Each row was made from one small tree. The marks that hang from a mark follow it in brackets, in the order of their numbers. Every link used is in the known rows. Write each row's tree.
(in the rows, 128 means zero)
Known rows
k_984(k_771): [115 129 123 141 148 136 121  93 126 114 108 135 104 136 131 116  91 153
 105 137 107 128 114 152 157 106 135 110 112  94 121 109]
k_568(k_572(k_367(k_255) k_780)): [ 75 162  87 162 131 144 139 159 140 164  91 106 127 175 125 112  83 138
 115  77 124 186 116 137 112  46 165 130  83 151 120 101]
k_132(k_572(k_25 k_438 k_780)): [124 149  83 181 141 137 126 108 125 128 123  99 133 119 117 117  86 168
  72 112 110 151 141 176 150  90 177 149  78  92 135 136]
k_984(k_771(k_438)): [115 102 124 159 138 129 115  88 123 114  98 143 106 143 118 137 103 146
 106 136 120 126 103 170 153 110 131 112 111  88 128  91]
k_636(k_568(k_572(k_367 k_450))): [105 192  85 177 172 149 155 150 160 180 133 120 121 128 152 137  68 111
  93 119 112 141 124 135 129  46 191 130  96 148 135 129]
k_572(k_367(k_255) k_780): [ 79 149  94 163 136 140 123 140 132 151 100 115 132 185 128 122  92 137
 116  90 136 162 126 151 110  41 151 144  88 138 110 107]
k_636(k_568(k_572)): [117 165 120 131 152 139 154 126 150 152 126 143 128 125 137 113  94 123
 107 120 104 132 123 153 155  92 168 110 100 128 128  96]
k_153(k_661(k_438 k_572(k_367 k_450))): [133 190  97 181 117 112 145 143 127 137 143  74 109 154 144 172  69 138
 101 104 121 121 154 102  82  40 147 185 128 101 109 143]
k_771(k_438(k_532 k_984)): [112 120 149 171 115 131 112 119 122 113  83 120 113 120 113 171 124 168
  90 107 127 144 131 161 161 125 142 123 125  78 138  51]
k_162(k_636(k_568(k_572(k_25 k_367)))): [ 77 207  83 178 168 160 154 139 163 191 136 106 120 128 161 140  60 121
  75 127 125 135 110 163 149  49 174 137 116 154 129 110]
k_153(k_661(k_438(k_532))): [121 147 143 147 106 100 128 137 128 105 112  93 116 143 145 175 123 157
  85  78 121 122 166 127 119 108 137 157 108  72 156  82]
k_568(k_572(k_25 k_367(k_255) k_438)): [ 71 149  78 194 146 131 124 113 150 157  57  90 121 108 139 154  80 130
  94  89 112 136 123 112 159  56 157 144 114 120 122 110]
k_771(k_438(k_984)): [117 111 140 154 123 124 118 112 111 109 101 138 107 120 104 148 117 146
 105 128 113 147 133 153 151 111 142 120 123  93 120  72]
k_636(k_568(k_572(k_780))): [108 173 101 134 143 146 154 132 144 154 133 125 138 158 133 111  83 139
 102 117 112 171 126 172 121  83 179 106  75 145 138  93]
k_153(k_661(k_438 k_572(k_450))): [146 170 111 161 110 111 151 122 120 115 140  78 103 159 142 170  77 148
 108 107 111 120 160 108  82  69 141 155 113  99 118 119]
k_661(k_438 k_572(k_450)): [144 159 114 172 121 138 156 117 132 130 129  85 102 136 140 157  84 145
 110 126 112 129 133 120 105  60 149 136 110  93 103 118]
k_568(k_572(k_450 k_780(k_25))): [ 98 194  93 168 125 176 173 147 126 156  97  88 108 174 119 109  58 151
  63 104 105 195 134 145  75  59 174  98  66 137 155 111]
k_572(k_780): [114 154 112 137 133 141 138 133 124 117 123 124 131 170 122  98 105 151
 101 121 111 166 134 162 113  82 154 130  77 120 129 114]
k_568(k_572(k_25 k_367 k_450)): [ 85 188  65 206 153 158 147 147 148 169 101  87 100 140 137 120  54 134
  76 118  90 155 124 129 113  51 172 140  84 144 134 146]
k_568(k_572(k_450 k_780)): [109 179  83 156 135 156 160 157 136 146 119  96 117 171 125 105  75 148
  93 104 102 194 136 139  90  72 177 105  55 151 146 121]
k_162(k_636(k_568(k_572))): [108 186 122 126 156 151 166 143 159 168 150 130 126 124 156 131  96 117
  94 120 126 138 116 157 160  82 168 102 109 149 130  82]
k_132(k_450 k_572(k_367 k_438)): [139 168 107 178 146 132 124 117 134 150 153 132 133  94 133 127 109 136
  61  99 143 163 138 119 199  69 184 167 118  94 132 177]
k_153(k_661(k_572(k_367 k_780))): [122 206  94 153 114 113 140 148 116 123 137  96 139 201 125 117  70 158
 109 110 125 151 142 145  92  53 143 192 123 124 104 143]
k_636(k_568(k_572(k_438(k_532)))): [119 164 129 155 150 130 139 116 164 137  94 108 151  84 153 170 108 145
  81  98 124 120 133 142 190 109 175 114 114  98 160  79]
k_153(k_661): [118 159 129 119 129 110 134 137 120 100 128 137 121 163 129 118 107 138
 105 109 106 120 158 130 127 101 135 152 108 108 133 118]
k_132(k_450 k_572(k_438(k_532))): [147 159 136 177 128 139 125 110 137 133 130 112 134 100 137 144 125 166
  53  79 149 150 143 133 207 111 177 138 114  81 157 134]
k_771(k_438(k_532) k_984): [ 92 102 131 164 123 146 106 111 128 113  93 124 137 131 128 165 106 155
  84  97 120 148 101 171 170 113 139 123 100  82 133  80]
k_367(k_255 k_572(k_568 k_780)): [141 142 101 140 132 139 146 138 123 136 145 129 132 190 108 106  93 164
 113  95 133 162 135 188 126  70 131 112  50 148 122  91]
k_636(k_568(k_572(k_438(k_532) k_450))): [115 179 111 182 160 141 147 124 166 153  97  89 141  92 159 190  92 141
  74  96 121 129 142 131 168  92 191 106 103 118 171  91]
k_132(k_450 k_572): [144 157 125 153 133 149 142 118 121 144 161 142 115 140 122  93 109 143
  79 104 127 169 129 146 177  91 170 134  94 110 129 148]
k_572(k_367 k_438(k_984)): [112 144 121 163 152 114 108 125 125 117 101 124 122  67 127 169 113 150
  88 131 115 145 150 108 176  85 157 152 153  76 118 116]
k_162(k_636(k_568)): [114 175 131 124 163 147 149 128 152 153 158 142 133 134 160 139 103 119
  95 135 140 117 120 167 164  77 160 118 121 138 122  96]
k_132(k_572(k_25 k_367(k_255) k_450)): [ 89 159  66 224 157 158 126 135 139 187 113  92 103 153 131 127  56 134
  99  94 122 126 125 154 135  37 178 154  83 133 112 139]
k_367(k_255 k_572): [135 121 111 143 114 134 133 118 125 118 116 134 141 151 126 105 113 154
  97 106 113 117 117 142 142  71 133 110  86 115 111 108]
k_438(k_532 k_984): [111 141 148 155 123 140 120 128 124 114  88 114 114 111 125 154 116 178
  90 110 110 149 141 143 162 117 143 120 126  83 132  64]
k_572(k_450 k_568): [133 164 123 145 177 147 151 152 138 137 146 137  93 157 123 129  90 122
 114 119 117 142 154 153 144  87 148 127  80 136 130 113]
k_572(k_25 k_367 k_438): [102 159  93 187 161 128 113 107 139 127  94 110 129  97 139 148  93 135
  70 129 113 121 133 129 164  67 154 169 123  92 129 148]

Write each row's tree
[104 123 142 165 134 140 106 100 119 112  76 109  94 110 129 171  93 202
  95 128 111 146 127 153 171 129 134 103 124  71 133  56]
k_438(k_532 k_984(k_771))
[120 180  78 224 131 149 142 112 136 158 118  60  97 138 145 165  50 148
  88 133 111 126 124 129  95  29 153 171 114 100 101 142]
k_661(k_438 k_572(k_25 k_367 k_450))
[ 70 175  70 191 140 154 147 164 145 179  93  86 121 181 135 126  67 135
 109  77 124 190 126 131  88  29 180 121  63 167 128 113]
k_568(k_572(k_367(k_255) k_450 k_780))
[ 98 198  68 202 181 162 142 157 133 170 141  95  96 192 124 134  41 147
  90 117 125 178 150 184  98  44 163 160  62 157 138 134]
k_572(k_25 k_367 k_450 k_568 k_780)
[141 178  99 179 187 146 148 182 144 174 177 136  94 137 115 117  76 122
 107 100 122 145 141 169 163  65 177 164  88 125 121 151]
k_132(k_572(k_367 k_450 k_568))
[ 93 177  80 189 173 134 131 104 157 163 103 109 137  84 150 157  69 127
  70 128 108 124 123 141 169  64 176 147 117 113 135 124]
k_636(k_568(k_572(k_25 k_367 k_438)))
[148 169  77 167 118 149 144 139 121 121 150 103 145 171 125  99  89 173
  64 128 110 170 133 162  87  65 165 113  48 136 143 147]
k_367(k_572(k_450 k_780))
[105 169 103 172 177 144 133 138 137 152 133 132  95 150 118 124  71 129
 102 127 115 138 135 177 156  68 136 171 102 124 120 126]
k_572(k_25 k_367 k_568)
[112 114 138 177 128 134 110  94 131 116  78 119 115 146 125 158 106 171
  90 113 130 122 103 182 162 122 132 116 114  76 143  72]
k_984(k_771(k_438(k_532)))
[124 136  93 147 103 137 132 119 117 125 121 114 149 182 121 100 100 172
  93 101 122 158 121 163 109  63 142 109  59 133 120 108]
k_367(k_255 k_572(k_780))
[108 174  84 186 159 133 142 152 154 148 103 101 123  93 144 150  93 123
  81 103 105 153 138  94 152  60 182 137 105 118 146 151]
k_568(k_572(k_367 k_438 k_450))
[ 81 141  91 194 154 131 104  96 140 144  68 101 131 115 141 159  89 130
  94 104 128 115 130 127 157  49 145 157 119 107 115 121]
k_572(k_25 k_367(k_255) k_438)
[132 152 128 138 160 122 129 128 115 114 126 125 110 111 108 173 105 168
 107 116 124 186 174 157 159 106 146 122 102 107 136  75]
k_572(k_438(k_984) k_568 k_780)
[ 77 164  87 182 149 150 146 157 151 174  86 102 108 152 140 131  77 115
 113  78 112 152 124 108 121  40 168 122  89 154 122 112]
k_568(k_572(k_367(k_255) k_450))
[126 163 117 171 164 149 136 145 132 187 167 144  95 168 117 120  87 121
 111  68 161 168 136 158 189  58 160 153  91 141 113 126]
k_132(k_450 k_572(k_367(k_255) k_568))
[108 188  85 162 154 162 162 138 147 166 132 105 128 164 141 124  62 137
  92 119 112 177 133 162 100  63 191  99  59 166 147 103]
k_636(k_568(k_572(k_450 k_780)))
[158 128 117 151 118 112 122 104 112  87 117 125 138  63 124 148 124 182
  65 136  97 138 147 121 171 105 146 114 119  68 127 108]
k_367(k_572(k_438(k_984)))
[143 165 139 154  89 105 139 126 125 108 114  76 121 152 141 175 100 170
 100  85 123 108 152 124 116  98 125 167 130  66 125  90]
k_153(k_661(k_438(k_532) k_572))
[ 96 189  89 171 136 144 147 138 132 151  81  96 131 118 123 131  78 145
  56  98 116 189 131 130 125  52 169 142 109  97 150 134]
k_568(k_572(k_367 k_438 k_780(k_25)))
[ 81 158  83 172 139 124 128 140 144 154  76  97 139 135 132 140  94 136
 106  71 127 176 129 122 134  48 169 135  92 130 130 107]
k_568(k_572(k_367(k_255) k_438 k_780))
[126 156 118 138 160 125 146 109 154 136 114 133 144  79 146 151 104 122
  92 118 111 124 134 134 181  96 173 111 110 110 141 104]
k_636(k_568(k_572(k_438)))
[145 172 108 148 123 130 139 104 126 107 112 100 147 139 126 130  92 162
 104 128 124 148 131 142 137  78 149 144 117 101 107 126]
k_661(k_572(k_438 k_780))
[ 71 163 100 170 130 157 133 130 118 167  80 107 126 191 121 122  72 141
  89  96 142 167 123 153  96  23 151 142  99 125 117 106]
k_572(k_367(k_255) k_780(k_25))
[137 150 147 145 165 124 129 133 145 115 111 126 121 108 128 173 124 151
  95  93 135 123 157 152 199 119 140 142 116  83 154  86]
k_572(k_438(k_532) k_568)
[161 159 143 141 153 120 138 114 118 109 127 122 102  91 106 175  92 163
 127 134 120 136 154 135 191 105 131 140 150  87  96  81]
k_661(k_572(k_438(k_984) k_568))
[ 93 200 106 146 164 147 163 160 166 187 152 129 126 122 161 135  88 111
  87 115 135 139 109 151 161  51 176 132 124 148 127 108]
k_162(k_636(k_568(k_572(k_367))))
[144 149 135 141  91  99 140 114 101 100 125  89  95 125 124 179  91 174
 116 117 103 136 165 109 111  96 127 152 145  69 102  74]
k_153(k_661(k_438(k_984) k_572))
[127 194 110 147 122 113 137 140 123 121 133 113 130 170 130 119  78 141
 113 111 115 109 140 120 122  64 135 191 143 111  98 143]
k_153(k_661(k_572(k_367)))
[142 168 125 189 110 145 149 125 141 134 107  60 107 137 147 181  88 164
  94 104 126 129 132 128 113  73 150 139 116  80 123  97]
k_661(k_438(k_532) k_572(k_450))
[140 186  95 163  98 120 153 132 113 121 136  60 113 194 137 163  67 165
 104 101 120 159 166 129  48  59 149 154  87 115 125 114]
k_153(k_661(k_438 k_572(k_450 k_780)))
[170 156 102 142 143 122 140 132 123 105 161 129 144 133 115 127 107 168
  77 116 123 163 154 173 152  92 144 129  69 107 146 125]
k_367(k_572(k_438 k_568 k_780))
[ 89 205  92 165 148 161 159 137 138 185 114 116 131 159 132 115  53 134
  65 118 125 178 116 170 105  41 181 131  94 131 143 110]
k_636(k_568(k_572(k_367 k_780(k_25))))
[ 91 185  67 191 139 169 156 137 134 155 104  73 108 178 128 114  50 161
  81 112  93 188 135 154  80  69 174 107  47 157 147 119]
k_568(k_572(k_25 k_450 k_780))
[101 190 108 140 138 165 168 122 131 165 114 116 131 161 127 110  60 143
  72 116 116 174 120 177 108  69 173 101  83 130 148  89]
k_636(k_568(k_572(k_780(k_25))))
